What can hang from each mark:
q_463: q_155 q_233
q_155: q_233 q_349 q_788
q_233: q_155 q_349
q_944: q_349
q_422: q_155 q_233
q_349: q_155 q_233 q_944
q_788: q_155

Each row was made from one small tree. The marks that hang from a mark follow it in brackets, in the order of their numbers. Every link used is in the known rows. Write each row's tree.
Known rows:
q_944[q_349[q_233[q_155[q_788]]]]: [ 0.05  0.14 -0.63 -0.97 -2.67 -3.36 -2.00 -3.26  1.15 -0.32 -1.12 -0.49
  0.37  1.19 -0.53  2.23 -0.67 -2.03 -1.45]
q_463[q_155[q_349[q_233 q_944]]]: [-0.06  1.38  0.80 -0.86 -2.09 -5.15 -4.27 -1.18 -0.11 -0.46  0.42  1.53
  0.57  2.43 -1.64  6.06  2.83 -0.79 -0.49]
q_349[q_233[q_155]]: [ 2.35 -1.05 -0.66 -2.13  0.47 -3.08 -0.44 -2.17  1.74  0.05  0.96  0.94
 -0.82  0.75 -1.25  0.20 -0.53 -2.23 -0.66]
q_155[q_233 q_349]: [ 0.01  2.42  1.13  0.27 -3.62 -3.06 -0.73  0.23  0.00  1.80  1.12 -2.03
 -0.63  0.35 -1.68  1.01  2.61  0.97 -0.81]
q_422[q_233[q_155]]: [ 2.34 -0.55 -1.49 -0.97 -1.79 -2.36  0.95  0.23 -0.70  2.92  1.39 -0.63
 -2.25 -0.06 -1.84 -1.37 -0.78 -1.08 -0.44]
q_422[q_155 q_233[q_349[q_944]]]: [ 1.14  1.24 -1.48 -0.49 -2.28 -2.67  0.17  0.88 -7.06  2.95 -1.40 -2.86
 -2.36 -0.78 -1.63 -0.62 -0.18 -0.19 -0.31]
q_422[q_155[q_233]]: [-0.63  0.91  0.46 -0.60 -2.33 -2.30 -0.32 -1.80 -1.86  2.55  0.57 -4.15
 -2.22 -0.85 -1.53 -0.98  0.08  0.56 -0.65]
q_788[q_155[q_233 q_349]]: [ 1.38  0.79  2.25 -1.35 -3.13 -3.12 -1.05 -2.78  0.07  2.01  3.45 -0.57
  0.79  1.14 -1.69 -0.19  2.43 -0.03 -0.09]
q_463[q_155[q_349 q_788] q_233]: [-2.54  2.19  2.00 -1.44 -4.45 -3.90 -1.87  2.01 -0.35  2.19  3.49 -5.86
  0.97  4.58  0.37  4.52  2.42  0.93 -1.53]
q_422[q_155[q_788]]: [-1.17  1.15  0.72 -0.37 -2.43 -1.08 -0.11 -0.43 -1.32  2.29  0.12 -4.57
 -1.15 -0.47  0.13 -0.33 -0.45 -0.05 -1.19]
q_788[q_155[q_233]]: [ 1.14 -0.93  1.37 -1.84 -1.29 -1.93 -1.25 -3.68 -0.09  1.33  3.32  0.76
  0.45  0.35 -1.32 -0.50  0.83 -0.48  0.36]
q_233[q_349[q_155[q_788] q_944]]: [ 1.54  1.75  0.24 -1.69 -2.21 -0.95 -2.95 -0.49 -4.21 -0.31 -0.32  3.18
  2.16  1.02  0.57  2.94  0.18 -1.28 -1.20]
q_155[q_233[q_349] q_788]: [-0.42  2.88  0.99 -1.43 -3.23 -1.89  0.75  1.03 -2.73  2.36  0.71 -4.45
  0.12 -0.08 -0.89  0.41  1.73 -0.55 -1.57]
q_349[q_233[q_155[q_788]] q_944]: [ 2.37 -0.12 -0.69 -1.88 -2.35 -5.00 -3.25 -1.96  0.80 -0.30  1.09  3.49
 -0.80  0.69 -2.24  4.11  0.11 -2.59 -1.25]
q_349[q_944]: [ 1.03 -0.30 -0.78  0.19 -0.82 -1.06 -1.96 -0.46 -1.32 -1.30 -0.62  3.59
 -0.04  0.08 -1.23  2.56  0.29 -0.12  0.22]
q_788[q_155[q_233[q_349[q_944]]]]: [ 3.09 -0.15  0.76 -2.62 -1.84 -2.18 -0.91 -2.87 -4.35  0.49  1.71  1.79
  1.48  0.86 -2.45  0.50  1.51 -1.30  0.00]
q_463[q_155 q_233]: [-1.79 -0.56  0.86 -2.10 -0.68 -2.04 -1.15  0.52 -0.91  0.58  2.53 -3.23
  0.61  3.73  0.45  2.87  0.40  0.69 -0.25]
q_233[q_349[q_944]]: [ 1.92  0.75 -0.66 -0.87 -0.47 -0.31  0.19  0.75 -4.32 -0.89 -1.63  1.00
  0.92  0.50 -1.11  1.05  0.72 -0.69 -0.44]
q_944[q_349]: [-1.38  0.02 -0.53  1.13 -1.34  0.44 -0.80 -1.71 -1.07 -1.17 -2.90 -0.49
  1.17  0.54  0.45  0.57 -0.46  0.32  0.02]
q_422[q_233[q_349]]: [ 0.42  1.44 -0.97 -0.30 -0.89 -1.14  1.60  2.36 -4.03  2.86 -0.24 -2.98
 -1.17 -0.46 -0.29 -1.62  0.53 -0.30 -0.15]

Which tree is each row?
[ 0.67  1.16  0.17 -2.62 -2.66 -2.84 -4.03  0.37 -4.74 -0.20  1.94  1.80
  1.72  3.04  1.00  4.25 -0.10 -0.24 -1.11]
q_463[q_233[q_349[q_155[q_788] q_944]]]
[ 3.14  1.26 -1.48 -1.67 -4.25 -3.55  0.44  1.70 -4.57  2.90  0.38 -0.69
 -1.09  0.46 -2.57  0.99  0.30 -2.09 -1.53]
q_422[q_233[q_155[q_788] q_349[q_944]]]
[ 2.22  0.83  0.08 -1.87 -5.49 -5.22 -2.23  1.06 -0.86  0.94  2.84 -0.41
 -0.41  3.78 -2.22  4.08  1.21 -0.31 -1.82]
q_463[q_233[q_155[q_349[q_944] q_788]]]
[ 0.57  2.58  0.22 -1.16 -4.16 -3.11 -1.35  0.77 -3.98  1.08  0.11 -0.76
  0.03 -0.13 -2.09  2.96  2.00 -0.71 -1.37]
q_155[q_233[q_349[q_944]] q_788]
[ 4.72 -0.34 -1.06 -2.57 -0.83 -0.59  1.86 -0.14 -3.92 -0.37 -1.14  0.73
  0.95  1.35 -2.33 -0.36 -0.25 -2.23 -1.27]
q_233[q_155 q_349[q_944]]
[ 0.98  2.17  0.27  0.39 -4.69 -4.31 -2.81 -0.32 -1.34  0.61  0.53  1.50
 -0.77  0.40 -2.99  3.57  2.85  0.71 -0.59]
q_155[q_233 q_349[q_944]]
[-1.22  0.70  0.26 -0.12 -3.02 -1.62 -4.08 -4.27 -1.48 -0.36 -1.17  1.89
  1.27  0.61  0.34  1.92 -0.42  0.47 -0.27]
q_944[q_349[q_155[q_233]]]
[ 0.09  1.60  0.51 -0.90 -4.46 -3.92 -6.10 -2.36 -1.35  0.51  1.75  4.93
  0.19  0.14 -1.14  5.14  0.73 -0.48 -0.81]
q_349[q_155[q_233 q_788] q_944]
[ 0.93  2.25 -0.76 -1.07 -3.53 -3.18 -3.51  0.61 -5.36  2.13  0.46  2.83
 -0.04  0.09 -0.01  2.93  0.38 -0.95 -0.77]
q_422[q_233[q_349[q_155[q_788] q_944]]]
[ 0.52  0.85  0.23 -0.68 -2.69 -1.82 -5.15 -1.77 -1.13 -0.76  0.73  5.50
  1.07  0.65  0.41  4.53 -0.25 -0.80 -0.61]
q_349[q_155[q_788] q_944]
[ 0.81  1.30  0.00  0.28 -1.89 -5.12 -4.16 -0.78  0.14 -0.84  0.00  3.49
 -0.60  0.67 -1.62  4.54  2.15 -0.30 -0.14]
q_155[q_349[q_233 q_944]]
[ 0.44  2.39  0.63  0.76 -4.66 -3.07 -2.71  1.09 -0.75  0.27  0.21  1.15
  0.28  0.82 -1.44  4.13  2.32  0.10 -1.07]
q_155[q_349[q_944] q_788]
[-0.78  2.76  1.46  0.12 -4.33 -2.18  0.02  0.42 -1.05  2.85  0.41 -5.84
 -0.86  0.29 -0.30  0.04  1.12  0.46 -1.75]
q_422[q_155[q_349 q_788]]
[-0.39  1.37  1.08 -2.90 -1.70 -1.66 -1.93  0.85 -3.35  1.07  2.41 -1.85
  1.73  2.98  2.22  1.64 -0.33 -0.08 -1.27]
q_463[q_233[q_349[q_155[q_788]]]]
[ 2.23  1.73  0.84 -1.15 -4.30 -2.34  0.81  0.50  1.04  2.04  1.38 -2.54
  0.30  1.53 -1.54  0.34  1.14 -1.10 -2.15]
q_233[q_155[q_349 q_788]]
[ 2.34 -0.01  0.27 -2.15 -2.72 -3.27  0.67  0.87  0.09  1.26  2.85 -3.04
 -0.33  3.75 -1.25  0.26  0.49  0.16 -1.30]
q_463[q_233[q_155[q_349]]]
[ 1.01 -0.29 -0.50 -1.19  0.17 -3.81 -6.56 -3.52 -0.38 -1.92  0.49  7.91
  0.25  0.49  0.19  4.76 -0.37 -1.23  0.41]
q_349[q_155 q_233 q_944]
[-2.08  1.77  0.77  0.01 -4.96 -2.30 -4.67 -3.75 -1.16  0.46 -0.50  0.92
  1.39  0.59  0.59  3.18  0.00  0.08 -1.07]
q_944[q_349[q_155[q_233 q_788]]]
[ 2.46  0.54  1.36 -1.15 -4.04 -4.23 -3.18 -3.14 -1.30  0.80  2.77  2.98
  0.78  1.18 -2.90  2.30  2.74 -0.20  0.07]
q_788[q_155[q_233 q_349[q_944]]]
[ 3.92  0.78 -0.62 -2.59 -2.77 -1.38  1.20  0.47 -3.44  0.41 -0.48 -0.16
  1.03  1.34 -1.99  0.95  0.18 -2.44 -2.03]
q_233[q_155[q_788] q_349[q_944]]
[-0.22  3.33  1.02  0.03 -7.01 -5.36 -2.89 -0.65 -2.59  2.86  0.87 -2.99
 -1.91 -0.10 -2.98  3.19  2.38  0.64 -1.74]
q_422[q_155[q_233 q_349[q_944] q_788]]
[ 0.90 -0.51  0.07 -2.61 -2.82 -2.91 -0.18  0.56  0.19  1.50  3.48 -2.69
 -0.53  3.02 -0.59  1.28 -0.74 -0.76 -1.59]
q_463[q_233[q_155[q_788]]]
[ 0.98 -1.03 -1.13 -0.99 -0.88 -2.59 -1.24 -3.97  0.72 -1.12 -1.80  0.45
  0.38  1.26 -0.65  0.89 -1.10 -1.77 -0.75]
q_944[q_349[q_233[q_155]]]
[-0.16  2.53  0.54  0.31 -3.71 -5.84 -4.81 -0.28  0.61 -0.12  0.69  2.30
 -0.57  0.60 -1.38  5.81  2.56 -0.55 -0.93]
q_155[q_349[q_233 q_944] q_788]
[-1.58  2.01  1.04 -0.73 -4.27 -2.99 -0.81 -1.12 -1.43  3.40  1.33 -5.26
 -2.11 -1.01 -1.32  0.45  0.49  0.21 -1.40]
q_422[q_155[q_233 q_788]]
